Known rows, with every step that occurs:
lovi/delu/tido/kogi/sudoke/gezam/pino/gufe: [  3  16   8  -9 -39  10   0   6  -2  18  -6  15   3  16  18  29  -3  -1
  17   1 -31  -7  -1 -15   3  -2]
gufe/pino/gezam/sudoke/kogi/tido: [ 21 -14   3 -14  -8   7  -4  34   7  -4  15  27 -13  -1  11   8  -8  40
   8   4 -20  -5   4  -5   9   6]
delu/fozolep: [ -7 -10 -15  12  15   5  21 -11   3 -44 -12  12  19  -3 -10  -4  19  11
 -13  12   3  22 -17   4  -6  -2]
tido/delu/fozolep/pama: [ -9   0 -13   9   9  17   4 -34  29 -43 -13  -2  29 -10 -10  -6  14  -2
 -16  14  -4  18 -15  16  -9  13]
gufe/tido/delu: [ 30 -14  -1   3   7  10   5 -37   6 -20  -1   8  12 -12   1   2  -9  20
 -10   7  -5  -4 -13   6   5  10]
pino/gezam: [ 16 -10   6   3   9  11  18   8 -17 -39  -6  12   1   1  -2  -4  13  12
  -2  -5 -20  20  -9  11   5   8]
gufe/pino/gezam/sudoke/kogi: [ 30 -14   2 -10  -6   6   0  31  -4 -23  12  22 -26  -4  10   3  -2  22
   8  -8 -23   3  -4  -2  -2   1]
pama/fozolep: [ 13 -14  -9   6  34   8  17  -2 -17 -41 -15  10  18  10   5 -10   8   6
 -14   4  13  13 -15  -3  -3   8]
lovi/delu/tido/kogi: [  9  11   8 -18  -1  11  14 -18  22 -19 -16  22  20   8  -6  17  10  -1
 -13  10 -11  -2 -12 -14   8  -8]
lovi/delu/fozolep/pama: [ -9  11  12  -2  13   9  13 -10  18 -59 -24   8  36   1 -15  -7  15  -2
 -17  17   3  10 -14   4  -4  -5]
pino/gezam/sudoke: [ 24  -1   0  -2   4  10  16   7 -21 -38   1  11 -11   3  12  -9   8   5
   2  -4 -24  17 -16   2   8   6]
pino/gezam/sudoke/kogi/tido/delu/fozolep: [-10   0 -12   1 -10  13   0  -6  25   8   6  11   4  -5   6  20   1  20
   0  14  -7   0 -12 -12  -1  14]
gezam/sudoke: [ 32  -1 -14   2  14   7  19  -4 -14 -41  -2  10  -3   5  12 -14   9   4
  -5   6 -12  11 -11  -2   6   6]
naku/tido/kogi/sudoke: [  7  30 -31  -2  13  11   9 -21  18 -18  -6  13  28  19  27   4  27  12
  12  15  -4  -5   7  -7  10  10]
tido/kogi/sudoke/gezam/pino: [ 17   2 -26   5 -16   3  11   5  -7  -5  -4  13  -9  21  25   9  17  20
  15   0 -19  12  18  -1  -6  11]
lovi/delu/tido: [ 15   3  19 -10   3  13  21  -8  11 -37 -17  19  21   3 -15   6   2   7
 -18  15  -6  -2 -12  -4   3  -8]
naku/tido/kogi/sudoke/gezam: [ 10  26 -28   4   1  11   0 -13   8  -8  -4  11  15  13  25   4  25  24
  21   8  -5 -11  18  -4 -12   7]
lovi/delu: [ 27   3  17  -8  16   8  26  -3  -7 -45 -18   7  18   8  -3  -5  10  11
 -12   6  -3   3  -7  -3   9  -1]
sudoke/kogi: [ 27 -13 -20   9  24   7  19  10  -5 -25  -8  20   3   2  -6   6  19  16
  -2   3   0   2   7  -4  -8   9]
kogi/tido: [ 15  -9  -8   3  19   8  18  -1   1 -23  -6  17  21   5   1  -2  10  29
  -9  18  -3   6   5   4  14  12]
naku/tido: [ 11   5  -4   0  24  15  16  -8   0 -38  -6  11  21   7  11 -11  15  16
   1  11   3  -3  -8  -4   1   2]
gufe/pino: [ 28 -21   2  -4   9   7  11   6   1 -44  -1  14   3  -4   1 -11   2  27
  -7   2 -12  14  -5  14   5   1]
gezam/sudoke/kogi/tido/delu/fozolep/pama: [ -6   9 -26   5   4  14  -6 -18  44  -7  -1  10  22  -4   1   9   7  10
  -6  27   1  -6  -1  -6  -5  18]

Rows:
[ 27 -12  12 -12  -9   8   4  17 -11 -40  10  14 -18  -3  14 -12  -7  18
   2  -8 -30  16 -16   8   9   0]  gufe/pino/gezam/sudoke
[ 20  -5 -18   4 -20  -2  -3  -5  -4   5   2  23  -8  11  22  15  -1  29
  17   2 -15  -3  14  -4  -6   4]  gufe/tido/kogi/sudoke/gezam/pino
[ 18  -6 -11  15 -18   7  10  21 -34  -5   0   5  -8  10  25   3   2  14
  22  -4 -27   8   5   6  -2  14]  kogi/sudoke/gezam/pino/gufe
[  7  -1 -17  -3   5  11   9 -19  17 -17  -8  26  12   1  -6  14  17   1
  -9   9 -14   9 -10  -5   3   0]  delu/tido/kogi
[ 20 -22  18  -8  -2  10   7  17  -6 -41   3  16  -5  -5   1  -7  -1  27
  -2  -8 -25  19 -10  17   6   2]  gufe/pino/gezam
[ 22   6 -20  15 -13   0 -14 -11 -19  14   2  18   4  -8  19  16   0  15
  23  -2 -24 -11   4   3   0   8]  pino/gufe/tido/kogi/sudoke/gezam
[-13  -6 -13   5   5  13  12 -31  29 -12  -7   3  33  -4  -2   7   5  25
 -15  25   4  12 -13   3   6  13]  kogi/tido/delu/fozolep
[ 13  -1 -15   2 -15   0   0  -5 -11  11   5  20   4  12  32  21  -7   1
  18   2 -24   0  -9  -9  24  10]  gezam/pino/gufe/tido/kogi/sudoke
[ -7  -9  -7  19 -36   5  -9 -20  -4  15   6   2   4 -10  19  17 -21  18
  16   6 -15  -2 -16   4 -11   8]  kogi/sudoke/gezam/pino/gufe/tido/delu/fozolep
[ 25 -10  -2  12 -31   9  -7 -12 -17  17   9   1  -5  -4  26  14 -23  21
  21  -2 -26  -9  -3   6  -1  17]  kogi/sudoke/gezam/pino/gufe/tido/delu
[ 10  15 -34   3  -3   8  11 -21  24 -14 -10  27  20  10   2  17  20   5
  -3  17 -16   7   5   2   5   7]  delu/tido/kogi/sudoke
[ 21  -2  -6  -6  -5  16   2   1  11   9   9  10  -6   2  14  16  -2  22
   5   6 -17  -7   1 -10   9  23]  pino/gezam/sudoke/kogi/tido/delu
[ 13  12 -31  11 -15   8   1 -14  14  -3  -7  23   7   3   0  17  19  19
   6  11 -17   1  16   5 -17   5]  delu/tido/kogi/sudoke/gezam
[ 11   3 -22   8 -21   6   3  12 -24  12   1   8  -9  16  33  15  10   5
  27  -8 -31   9   6  -3   3  14]  tido/kogi/sudoke/gezam/pino/gufe
[ 19 -23   1   5  -5   8  15  17 -24 -24  -2   9 -16   8   8  -6   5  24
   4  -5 -13  13   3   3 -14   4]  sudoke/gezam/pino
[ 26  -2 -24   2  15   5  11  13   3  -6   3  23   1   8   8   7   8  24
   2  17  -1 -11  10 -15   6  13]  gezam/sudoke/kogi/tido
[ 18  -3  -8  -2   4   8   7  25  -3  -3   7  25  -7   6  10  11   5  23
   7   6 -14  -4   5 -12   8  13]  pino/gezam/sudoke/kogi/tido
[-12 -22   7   4 -17   8  -2 -25   0   2   6   4   9 -11  13  14 -23   2
   0   3 -12   7 -42  -7   8   3]  gezam/pino/gufe/tido/delu/fozolep
[ 28  -3  -9   1   6   7  11  21 -15 -22   4  19 -19   2   7   5  11   7
   8  -7 -18   4  -4  -9  -3   7]  pino/gezam/sudoke/kogi
[ 24 -12   5 -16 -17  14  -9  10  22   8  18  13 -11  -5  16  13 -15  37
   6   3 -23  -8  -1  -3   9  16]  gufe/pino/gezam/sudoke/kogi/tido/delu
[ 12 -19   3   2   2  10  19  15 -30 -19   0   7  -4   9  17   1  -1  -4
   7  -6 -23  17 -21  -4  17   9]  gezam/pino/gufe
[ 35  -4 -25   4  17   6  16  10  -8 -25   0  18  -9   4   6   1  14   8
   2   5  -5  -3   0 -11  -5   7]  gezam/sudoke/kogi
